Each row comes from the steps of one path. Every step used is in the known rows, and no mark comes twice. Write the path behind each row, first mark first.
In the rows, zero is written as 128.
Known rows
diga, sevum, melapo: [148 175 183 108 148 160 156 201 130 124 141 117 148 114 144  84 101 129
 106 160  93 158  53 162 100 143  91 141 146 188 124  97  61 111 125 126]
taked, kozus, kidor: [101 140  98 137 151 151 170 148 107 139 115 143 127 130 130 115  52 108
 120 124 180 112 149 110 127 103 171 131 120 163 144  62 125 118 105 128]
sevum, melapo, kidor, kozus, refis: [151 150 180 132 138 114 167 174 124  93 165 129 132 155 121 127  86  46
 102 128  99 139 117 144 141 132 129 149 114 132 159  49 102  95 124 145]
melapo, kidor, kozus: [112 116 150 122 136 100 137 105 118  99 146 122 151 167 128 130 104  35
 118 106  99 126 140 146 124 123 128 172 131 120 178  86  99 124 146 128]
zatop, kozus, kidor, melapo, sevum: [115 103 116 156 137 130 128 130 136 133 127 126 109  99 106 136 128 136
  99 175 155 150 112 144  83  80 120 130  95 164 189 108  75 189 129 152]
taked, kozus, kidor, melapo, sevum: [ 85 141  98 132 154 154 171 137  92 141 129 123 109 124  89 107  94  91
  98 148 174 136 146 127  78  71 162 139 112 125 143  50 102 139 107 136]
mepogas, taked, kozus, kidor: [134 144 119 160 120 190 162 161 106 153 123 151 113 139 124 146  59 106
 152  93 180 107 168 107 114 100 185 111 132 153 170  71  94  96 106 133]
diga, sevum: [125 142 145 100 135 135 125 172 133 137 132 121 153 137 162  82 105 119
 106 148 105 146  89 171  78 133 102 160 155 156 139 114  55 137 155 120]
kinun, zaze, nemuv: [118 110 160 126 115  92 105 138 140 159 121  83 135 187 148 120 120  60
 106 137 128 155 152 174 109 130 134 151 184 101 161 151 104 138 169 142]
refis, kozus: [129 125 138 112  98 136 120 130 154 162 114 129 120  89 153 147 111 136
  99 123 115 131 169 133 162 140 114 142 143 116 211 112  88 111 146 146]
kidor, melapo, sevum: [ 88 129 140 105 146 151 136 135 115 125 153  99 117 135 100 106 171  98
  85 158 123 179 139 158  68  85 115 164 141  95 179  79  68 154 156 136]
melapo, kidor, kozus, taked: [ 90 151 138 117 148 102 153 109 141 107 156 144 134 154 127 145  89  34
 107 106 104 134 167 130 136 122 122 146 133 134 169 113  92  93 154 126]
mabu, zaze, nemuv: [171  96 129 173 136 115  82 157 139 130 116  84 148 135 147 149  99 120
  68 138 131 139 153 153 114 146 146 153 147 123 120 172 100 142 183  75]
sevum, melapo, kidor: [125 140 197 138 163 150 147 150  98  94 142 121 136 124 135 133 116  59
  96 142 103 147  86 127 168 129 127 122 114 183 140  60  80  79 102 152]
mepogas, taked, kozus, refis, zaze: [181 144 110 118 103 198 131 166 104 168 120 176 110 155 142 122  59  90
 123  79 184 116 203 102  99 126 198 130 115 106 162  53 108 104 132 126]
mepogas, taked, kozus: [143 149 134 128  92 220 141 148 111 156 123 148 121 138 137 139  85 101
 140  73 149 114 183 116  96 119 172 130 142 124 185  85  94  93 133 137]
vomef, kozus, kidor, melapo: [101 149 137 137 167 144 157 167 146 104 148 105 124 155  59 122 152 166
 107 158 137 136 157 136 105 112 133 136 124 131 138  97  73 119 159 134]
kidor, kozus: [124 138 134 111 118 128 159 137 157 112 157 122 146 164 118 112  99 114
 137 106 112 144 157 149  99 126 112 186 165 114 200 109 118 145 169 109]
sevum, melapo, vomef: [133 152 192 160 176 199 127 168 142 107 131  97 124 116 156 133 126 112
 115 171 119 125 100 144 133 141 113 132 156 185 192  74  75  79 104 149]
kozus, refis, zaze: [154 121 110 109 147 122 127 171 126 142 134 155 118 163 155  94  92 110
  95 137 171 149 164 121 129 128 158 151 119 118 149  55 107 141 152 116]
vomef, kozus, kidor, melapo, sevum: [106 144 121 131 167 107 158 157 156  98 165  91 122 141  52 113 163 141
  95 171 139 145 148 143 108  82 125 141 103 117 153  99  66 124 140 120]
diga, sevum, melapo, vomef, kozus, taked: [140 211 175 123 180 174 137 198 189 117 145 106 137 105 134 107 123 136
  88 177  83 119  95 161 106 160  81 116 143 193 141 143  36  49 127 127]
zatop, kozus, refis, zaze, mabu: [168  90 122 141  98 145  75 131 145 147 112 144 138 119 159 113 112 143
  68 134 165 166 139 118 110 147 148 136  92 153 162 101 124 211 146 145]
diga, sevum, melapo, kidor: [136 160 195 116 157 133 140 175 103 114 139 117 154 119 148  98 100  58
  93 157  80 145  39 161 118 140 103 134 120 189 107  79  44  93 112 140]
zatop, kozus, kidor, melapo, sevum, diga: [132 107 106 175 152 126 124 110 123 151 140 107  84  97 117 121 129 134
  88 165 156 170 100 159  69  82 140 137  89 158 207 124  80 181 122 170]
vomef, kozus: [137 150 134  99 133 140 136 157 171 101 155 112 150 149 107 110 152 152
 104 124 107 131 176 134 139 135 124 152 128 123 167 131  85  97 163 110]
mabu, zaze, refis, kozus: [221  96 106 141 117 143  81 125 147 188  89 122 166 101 132 151  70 159
  75 137 152 144 137 144 139 175 151 145 140 157 164 126 131 139 147  86]
kidor, kozus, refis, zaze: [166 131 107 102 128 105 151 158 150 131 151 149 129 180 122  95  71 105
 120 113 147 146 177 135 101 135 142 189 138  93 174  69 129 157 168  97]
kinun, zaze: [137 119 161  88 120 112 131 137 132 153 125 130 138 180 140 109 116  68
 131 134 141 147 146 170 103 128 139 155 164 134 180  90 104 132 159 144]
nemuv, zaze, refis: [151  89 141 120 140 160 138 131  74 170 103 121 148 171 153  49 103 123
 120 153 146 195  94 148  88 157 138 157 168 181 164  90 114 165 141 109]
sevum, melapo: [141 160 184 130 150 180 168 178 132 108 151 118 130 119 130 118 116 126
 113 145 112 163 105 127 149 132 113 129 145 176 159  80  95  96 117 136]
taked, kozus, refis, zaze: [148 141  85  90 130 157 140 155 100 162 113 174 124 149 150  86  57  93
  92 107 178 124 189 104 110 133 187 151 105 107 134  44 137 129 132 116]
refis, kozus, kidor: [121 118 124 153 131 103 143 144 153 160 112 126 107  84 137 156  83 142
 108 145 152 123 146 123 179 116 126 123 127 150 193  94  89 116 119 145]
zatop, kozus, kidor, melapo, vomef: [105 103 142 190 158 178  92 129 136 139  95 121 104 109 134 160 128 145
 115 184 155 112 117 151  70 117 126 126 128 189 203 106  66 173 135 177]
melapo, sevum: [116 118 120 105 137 104 132 136 143 116 164 102 133 127 139 100 135  86
  96 144 132 165 136 145 131  81 117 161 121 123 195  99  82 133 125 109]

Write each row's path
[208  96 109 145 146 155  91 138 131 155 109 119 179 145 136 125  80 146
  88 141 166 157 119 149 112 158 162 153 147 184 137 112 136 152 155  71]	mabu, zaze, refis
[107 163 120 108 115 140 144 133 180 171 121 155 102  76 151 162  96 135
  83 120 121 139 198 114 171 139 109 112 146 135 204 145  89  78 153 142]	refis, kozus, taked
[166 169 177 149 160 170 123 204 179  95 152  98 125 135 130 125 136 128
  93 171 114 110 140 148 140 151 125 127 126 145 186  82  75  60 119 144]	sevum, melapo, vomef, kozus, refis
[115 102 185 117 103 128 105 119 130 143 126  89 159 173 135 104 145  77
 104 132 151 182 120 166 101 133 140 144 169 144 163  87 123 177 148 156]	kinun, zaze, mabu
[ 97 146 166 134 164 201  97 139 147 112 128  87 124 150 102 132 193 137
  98 167 110 115 167 164  58 141 121 155 157 105 184 101  52 110 175 158]	kidor, melapo, vomef, kozus
[141 105 130 132 132 138 100 151 125 136 134 119 136 155 148  90 114 120
  69 136 179 177 144 120 125 136 159 141 122 128 128  52 126 181 145 126]	kozus, refis, zaze, mabu
[144 167 191 113 148 119 158 165 118 107 149 112 160 134 125  92  85  60
 109 141  68 141  47 171  98 145  92 159 132 167 123  86  63 107 124 129]	diga, sevum, melapo, kidor, kozus
[159 104 115 129  88 132 102 166 162 144 125 157 125 123 174 130 101 136
  89 134 140 135 160 147 110 132 135 141 106 142 205 119  98 162 158 158]	zatop, kozus, refis
[203 126  94 140 128 146 104 127 166 196  99 141 151  89 134 164  60 161
  64 135 157 151 160 130 149 173 148 120 143 173 159 151 132 114 156  85]	mabu, zaze, refis, kozus, taked
[ 99 119 124 145 135 104 146 132 137 159 126 108  91  77  96 146 123 124
  86 169 145 148 142 140 129  85 116 132 122 111 191  81  64 138 122 154]	refis, kozus, kidor, melapo, sevum
[138 112 110 142 144 106 105 173 136 148 132 114 116 167 161 103  92  99
  70 139 158 154 171 124 134 135 156 148 131  87 126 110 106 149 163 111]	kozus, refis, zaze, nemuv
[120 117 116 159 145 164 130 125 132 195  96 111 128 117 100 142  92 166
  99 164 169 163 114 133 131 135 136 123 156 150 171  88 117 152 123 156]	zaze, refis, kozus, kidor, melapo
[151 145 120 102 116 115 133 195 180 107 163 127 139 166 123 105 137 143
  86 130 123 127 195 145 133 134 142 149 113  94 172 106  90  97 172 124]	vomef, kozus, refis
[171 145 168 124 161 110 164 155 110 102 155 139 131 154 111 114  75  45
 104 128 119 143 118 121 148 138 138 149 103 141 135  34 109 107 117 126]	sevum, melapo, kidor, kozus, refis, zaze
[104 175 120 104 134 132 178 142 179 119 164 146 129 151 117 129  83 115
 123 105 116 151 186 132 110 123 107 155 171 132 192 140 117 110 174 108]	kidor, kozus, taked
[149 176 175 155 193 146 137 206 165 106 136  85 142 112 124 101 110 141
 112 195 110 103  59 166 109 142  98 124 127 206 133 104  37  77 101 127]	diga, sevum, melapo, vomef, kozus, kidor
[123 115 123 139 164 133 100 127 124 141 115  95 129 151 145 111 111 110
  88 134 141 163 147 112 141 134 136 151 149 115 117 139 103 148 158  97]	refis, zaze, nemuv
[112 109 128 184 162 178  93 117 140 194  83  92 122 112 122 152  99 155
 101 183 174 133 113 145 119 143 136 124 165 157 197  85 100 140 113 166]	zaze, refis, kozus, kidor, melapo, vomef
[126 143  98 104 106 159 144 173 118 148 129 159 126 147 158 103  67  93
  89 108 162 118 189 129 102 123 179 149 119 100 161  59 127 115 136 139]	taked, kozus, refis
[111 143 154 138 155 181  97 172 152 117 133  98 112 167 112 129 176 134
  84 172 124 112 183 172  53 141 137 153 148  83 189  84  55 112 178 166]	kidor, melapo, vomef, kozus, refis
[112 109 132 165 141 163 132 138 129 142 108 142 110 112 113 148 117 160
 113 166 151 139 119 139  81 109 126 128 116 181 179 108  81 183 146 167]	zatop, kozus, kidor, melapo
[136 135  83 124 125 142 120 154 109 165 113 133 119 156 155  96  58  88
  67 110 169 129 194 109 115 135 184 147 117  79 114  95 134 133 144 114]	taked, kozus, refis, zaze, nemuv
[ 76 140 122 162 176 202 138 136  91 146  96 121 104 133 120 132  91 104
 115 158 178  97 148 134  64 109 170 133 143 143 157  46  95 125 114 160]	taked, kozus, kidor, melapo, vomef
[118 183 181 127 164 139 190 143 137  97 166 137 128 130 109 146  86  52
 106 120  91 147 123 120 156 133 111 123 131 174 153  93 101  66 122 133]	sevum, melapo, kidor, kozus, taked
[133  99 144 135 128  88 105 107 110 106 143 117 152 175 126 108 100  36
  81 110 141 154 137 131 121 136 159 163 108 106 136  49 124 170 142 126]	melapo, kidor, kozus, refis, zaze, mabu
[122 149 110 146 180 106 152 138 143 117 177  77  97 135  62  95 164 142
  84 161 142 161 137 157  94  84 144 147  96 112 169 115  72 116 131 138]	vomef, kozus, kidor, melapo, sevum, diga
[ 78 121 126 149 175 115 161 152 114 121 151 100 103 132  87 116 135 111
 102 182 164 162 117 147  91  61 131 138 127 140 157  65  69 156 124 135]	kozus, kidor, melapo, sevum
[167 111 138  99  97 123 108 109 149 213  94 121 153 153 134 121  92  97
 113 135 150 157 134 164 131 161 136 144 170 131 200 105 133 139 139 152]	kinun, zaze, refis, kozus
[137  87 141 150 140 149 152 125  72 206  77 122 112 128 113  84  97 151
 109 178 159 187  98 145  85 149 136 135 159 166 162  77  96 175 135 142]	nemuv, zaze, refis, kozus, kidor, melapo
[137 114 104 161 138 133 128 126 151 189  97 113 140 108 132 137  66 161
 108 152 176 149 112 123 176 137 137 120 144 170 183  99 128 135 104 136]	zaze, refis, kozus, kidor
[213  91  95 172 141 118 104 133 146 185  88 121 157  97 121 154  47 163
  87 154 183 133 122 138 155 155 161 130 125 187 150 110 130 144 127  85]	mabu, zaze, refis, kozus, kidor
[118 124 111 164 148 101 141 115 128 178 136  92  65  76 106 131 124 124
  77 159 152 165 129 155 115  86 136 140 114 103 212  95  74 131 115 170]	refis, kozus, kidor, melapo, sevum, diga
[ 70 119 152 189 198 169 122 149 115 125 113  98  99 145 123 141 129 124
 120 193 169 118 121 154  77 102 140 133 160 164 171  58  59 139 134 163]	kozus, kidor, melapo, vomef
